What can hang from each mark:
Z_777: Z_370
Z_370: Z_583 Z_777
Z_23: Z_943
Z_843: Z_23 Z_360 Z_385
Z_943: Z_23 Z_385
Z_583: Z_360 Z_370
Z_385: Z_843 Z_943
Z_539: Z_428
Z_360: Z_428 Z_583 Z_843

Each row was made from one small tree. The marks that hang from a mark follow it in brackets, in the order of their numbers. Every link used is in the known rows. Write each row's tree.
Known rows:
Z_583{Z_360}: -1.40	2.06	-2.34	0.44	-1.43	1.05	2.26	0.43	3.94	-1.11	2.90	0.36	1.39	-0.76	-2.00	1.33	0.84	3.85	-1.63	4.47	-0.50	1.92
Z_943{Z_385}: -1.97	2.13	-1.07	0.15	-1.52	0.06	0.72	3.13	4.88	-1.90	2.01	-0.42	2.08	0.34	-3.01	2.45	-1.25	4.59	-1.08	4.37	-0.26	2.38
Z_777{Z_370}: -1.73	2.48	-2.96	-0.78	-1.37	0.81	1.24	2.66	4.82	-1.08	0.61	0.75	1.30	-1.54	-3.21	0.97	0.05	4.09	-2.66	3.48	-0.60	2.26
Z_843{Z_23{Z_943} Z_360{Z_583{Z_370{Z_777}}}}: -2.29	1.66	-2.71	0.89	-1.94	1.44	3.19	1.78	0.35	2.29	-0.76	-0.40	1.03	-1.55	-3.63	1.24	1.45	3.12	-1.76	3.61	3.75	1.80
Z_360{Z_583{Z_370{Z_777}} Z_843}: -3.97	2.50	-2.35	2.29	-1.07	0.69	1.75	-0.34	1.03	1.23	0.65	-1.40	0.84	-0.12	-2.72	3.30	1.81	0.03	-2.12	3.90	2.87	2.20
Z_843{Z_23 Z_360{Z_583}}: -1.79	2.53	-1.35	0.59	-3.51	-0.36	2.34	3.15	1.58	1.86	1.29	0.44	2.43	-1.84	-1.90	0.79	0.13	4.09	-1.47	4.67	0.38	2.38
Z_943{Z_23 Z_385{Z_843{Z_360{Z_428 Z_583{Z_370}}}}}: -2.58	0.60	0.11	0.89	0.18	0.28	2.51	3.87	1.61	-0.58	-1.45	-3.15	0.02	-0.42	-1.74	2.95	-3.29	1.87	-2.91	4.96	3.39	1.51
Z_583{Z_360 Z_370}: -1.35	2.47	-2.55	0.16	-0.74	2.03	3.39	-0.19	3.59	-0.78	2.56	0.02	0.26	-1.59	-2.06	1.33	0.85	3.11	-2.25	4.19	0.49	1.82
Z_370{Z_583 Z_777}: -3.20	2.35	-2.40	2.11	-1.60	0.95	0.11	-0.74	3.37	1.16	0.92	-0.79	2.07	1.28	-3.09	2.52	1.82	2.64	-1.92	2.07	2.21	2.96
Z_385{Z_843{Z_23{Z_943} Z_360{Z_583{Z_370}}}}: -1.91	0.91	-3.02	-0.74	-1.77	1.38	3.53	3.53	1.26	0.31	-1.25	-0.13	0.63	-3.08	-1.78	-0.39	0.26	4.04	-1.58	5.00	1.68	1.49
Z_583{Z_360{Z_428 Z_843} Z_370}: -1.76	1.48	-2.51	2.15	-1.68	0.52	3.62	1.11	1.24	0.47	2.24	-2.07	0.64	-0.97	-1.31	2.18	0.96	-0.07	-2.00	4.75	0.78	2.03
Z_843{Z_23{Z_943} Z_360 Z_385}: 0.14	0.54	-2.39	0.88	-2.83	0.58	2.42	5.35	1.55	1.29	-0.22	1.14	2.12	-1.60	-3.09	0.89	-0.34	4.16	-0.35	4.89	0.83	1.34
Z_539{Z_428}: -1.45	2.39	-1.13	-0.06	-1.38	0.66	0.29	0.69	3.44	-0.42	3.20	1.50	1.97	-1.40	-2.70	1.42	-0.14	4.43	-2.10	3.26	-1.35	2.34
Z_385{Z_843{Z_23 Z_360{Z_428 Z_583{Z_370}}} Z_943}: -1.21	0.28	-1.35	1.16	-3.19	-0.68	2.07	3.00	1.15	1.86	-1.01	-2.33	0.55	-3.40	0.93	-0.30	-1.19	0.41	-2.76	4.47	1.77	1.96
Z_360{Z_843}: -2.16	1.61	-2.36	1.22	-2.44	-0.05	0.80	2.77	2.77	-0.34	1.84	0.28	2.18	0.00	-2.31	2.17	0.68	2.64	-0.80	5.05	-1.22	2.23
Z_385{Z_843 Z_943{Z_23}}: -0.66	-0.88	-1.61	0.40	-0.89	0.88	-1.11	1.61	4.80	-2.15	-0.70	0.09	0.48	-0.24	-1.00	0.94	-1.88	2.33	-1.98	4.49	0.00	1.30
Z_360{Z_428 Z_583{Z_370{Z_777}} Z_843{Z_385}}: -3.55	1.40	-1.37	4.13	-1.02	-0.38	2.09	1.03	-0.15	2.69	0.05	-3.30	0.65	-0.19	-1.74	3.87	0.82	-3.03	-2.20	3.59	4.59	1.94
Z_843{Z_23{Z_943} Z_360{Z_583{Z_370}} Z_385}: -1.05	1.58	-1.76	0.88	-1.80	1.24	4.01	3.53	0.81	2.01	-0.50	0.25	1.14	-2.64	-2.76	0.95	0.26	2.92	-1.69	4.66	2.41	1.38
Z_943{Z_23 Z_385{Z_843{Z_360{Z_428}}}}: -1.35	-0.44	-0.62	0.98	-0.99	-0.38	0.93	5.73	2.23	-1.24	-1.18	-2.20	0.98	0.53	-2.10	2.86	-3.86	3.13	-1.60	5.22	1.75	1.43
Z_23{Z_943{Z_385{Z_843{Z_360}}}}: -1.71	0.06	-2.18	-0.37	-0.82	0.47	1.34	5.30	3.35	-2.50	-1.00	-0.35	1.61	-0.53	-3.05	1.54	-1.73	6.38	-0.92	6.01	-0.04	1.39
Z_385{Z_843{Z_360{Z_583}} Z_943{Z_23}}: -1.57	-0.20	-0.39	0.92	-0.90	0.12	-0.10	1.74	2.78	-0.57	-1.46	-0.14	0.81	-0.93	-0.82	1.34	-1.91	2.96	-3.00	5.44	0.74	1.28
Z_360{Z_428 Z_583 Z_843}: -3.46	1.47	-0.82	2.41	-2.40	-1.26	1.53	2.26	1.91	0.97	1.93	-2.03	2.33	0.04	-1.23	2.05	0.76	0.49	-1.70	4.68	0.00	2.61
Z_943{Z_385{Z_843{Z_23 Z_360{Z_428}}}}: -1.01	0.41	-1.96	0.80	-3.58	-1.24	1.66	6.49	1.60	0.03	-0.37	-2.29	1.78	-1.18	-1.02	1.29	-2.64	2.94	-0.61	4.96	1.35	2.07

Write each row's tree:
-2.09	0.31	0.20	4.07	-2.39	-1.99	0.37	1.83	2.03	1.54	0.78	-2.35	1.94	-0.42	-0.01	2.26	-0.21	-2.04	-2.43	4.85	0.76	2.08 -> Z_360{Z_428 Z_583 Z_843{Z_385{Z_943}}}
-2.33	1.26	-3.18	3.20	-1.46	0.65	2.95	-0.20	0.15	1.38	1.26	-2.88	0.24	0.00	-1.97	3.16	1.70	-1.38	-2.03	3.82	3.33	1.95 -> Z_583{Z_360{Z_428 Z_843} Z_370{Z_777}}
0.16	-0.08	-0.35	1.96	-0.96	0.73	-0.63	1.69	4.29	-0.53	0.14	0.44	0.83	0.17	-1.99	2.17	-1.85	1.21	-2.06	4.05	0.87	1.16 -> Z_843{Z_385{Z_943{Z_23}}}
-0.95	1.26	-2.52	-0.34	-2.53	0.73	1.72	4.35	4.21	-1.43	1.09	-0.19	2.25	0.06	-3.70	0.90	-0.34	4.78	-0.05	4.09	0.63	2.04 -> Z_843{Z_23{Z_943{Z_385}}}
-2.38	2.74	-2.28	1.31	-2.60	0.71	2.79	1.30	0.07	2.91	0.02	-0.70	1.00	-1.73	-2.63	2.02	0.76	2.10	-1.98	3.45	3.68	2.17 -> Z_843{Z_23 Z_360{Z_583{Z_370{Z_777}}}}
-1.99	2.23	-3.19	1.12	-0.50	2.11	2.69	-1.47	2.44	0.08	1.58	-0.74	-0.06	-0.75	-2.75	2.37	1.54	1.88	-2.25	3.26	2.92	1.76 -> Z_583{Z_360 Z_370{Z_777}}
-1.95	1.88	-4.34	3.32	-2.37	0.84	2.50	-0.17	0.85	0.61	0.09	-2.49	2.24	2.28	-4.07	2.96	2.85	1.12	-0.82	3.53	4.43	2.52 -> Z_370{Z_583{Z_360{Z_843{Z_23{Z_943{Z_385}}}}} Z_777}
-0.07	-0.78	-1.94	1.26	-4.34	-1.32	0.36	4.66	1.80	1.18	-0.72	-1.45	1.50	-2.38	0.58	-0.26	-1.66	1.78	-1.47	4.70	0.16	1.91 -> Z_385{Z_843{Z_23 Z_360{Z_428}} Z_943}
-0.90	-0.14	-1.68	0.50	-2.25	-0.29	-0.33	3.07	3.30	-0.77	-0.67	0.27	1.27	-1.98	-0.46	0.57	-1.44	4.12	-2.06	5.57	-1.25	1.59 -> Z_385{Z_843{Z_360} Z_943}
-0.78	1.57	-3.42	2.13	-3.35	0.36	4.08	1.91	0.28	1.54	2.02	-2.02	0.72	-1.41	-1.07	1.39	1.13	-0.91	-1.21	4.34	1.77	2.11 -> Z_583{Z_360{Z_428 Z_843{Z_23}} Z_370}
-1.43	0.41	1.16	3.11	-2.27	-1.73	0.95	2.80	2.09	2.23	0.27	-1.63	1.87	-1.54	-0.32	1.75	-1.46	0.73	-3.08	4.80	0.76	1.91 -> Z_843{Z_360{Z_428 Z_583} Z_385{Z_943}}
-1.52	2.28	-4.14	4.73	-2.89	0.36	2.23	-0.90	-0.32	2.93	0.39	-1.76	1.75	0.93	-2.25	3.21	2.82	-1.85	-1.16	3.21	4.81	2.32 -> Z_370{Z_583{Z_360{Z_843{Z_23 Z_385}}} Z_777}
-1.95	1.70	-0.69	1.41	-3.89	-1.22	2.59	4.04	1.05	2.70	1.32	-1.23	2.48	-1.58	-1.19	0.79	-0.26	2.43	-1.64	4.21	0.85	2.59 -> Z_843{Z_23 Z_360{Z_428 Z_583}}
0.49	0.80	-1.70	1.75	-3.53	-0.24	0.14	2.56	3.62	0.84	0.85	0.39	1.67	-1.54	-0.95	0.66	-0.69	0.95	-1.04	3.87	0.55	1.76 -> Z_843{Z_23 Z_385{Z_943}}
-2.09	1.89	-1.71	0.21	-2.71	-0.89	1.89	4.45	1.95	-0.38	-0.37	-1.26	1.89	-1.47	-1.37	1.36	-1.65	3.97	-1.05	5.47	1.51	2.03 -> Z_943{Z_385{Z_843{Z_23 Z_360{Z_583}}}}
-1.27	-0.19	-1.09	1.51	-3.90	-1.72	0.98	3.55	1.59	1.65	-0.64	-1.98	1.62	-2.54	1.00	-0.36	-1.19	1.12	-2.14	4.77	0.93	2.10 -> Z_385{Z_843{Z_23 Z_360{Z_428 Z_583}} Z_943}
-2.44	2.09	-3.22	4.73	-1.24	0.58	1.72	-1.76	0.62	1.86	0.57	-1.74	1.59	1.48	-2.56	3.97	2.68	-0.95	-1.91	3.67	3.98	2.21 -> Z_370{Z_583{Z_360{Z_843{Z_385}}} Z_777}
-0.45	0.97	0.06	2.77	-3.26	-0.79	2.64	3.06	0.72	3.57	-0.29	-1.95	1.01	-2.98	-0.06	0.99	-1.24	-0.73	-2.90	4.15	2.59	1.86 -> Z_843{Z_23 Z_360{Z_428 Z_583{Z_370}} Z_385{Z_943}}
-2.04	0.65	0.27	3.89	-1.34	-0.52	1.37	0.94	0.56	3.24	-0.97	-2.81	0.57	-1.46	-1.04	2.81	-0.77	-1.23	-3.66	3.60	4.18	1.71 -> Z_843{Z_360{Z_428 Z_583{Z_370{Z_777}}} Z_385{Z_943}}
-0.79	0.62	-3.27	4.05	-2.89	0.22	3.56	1.52	0.43	2.34	0.66	-2.39	2.22	0.48	-1.83	1.41	2.44	-1.11	-1.08	3.79	2.97	2.15 -> Z_370{Z_583{Z_360{Z_428 Z_843{Z_23{Z_943} Z_385}}}}
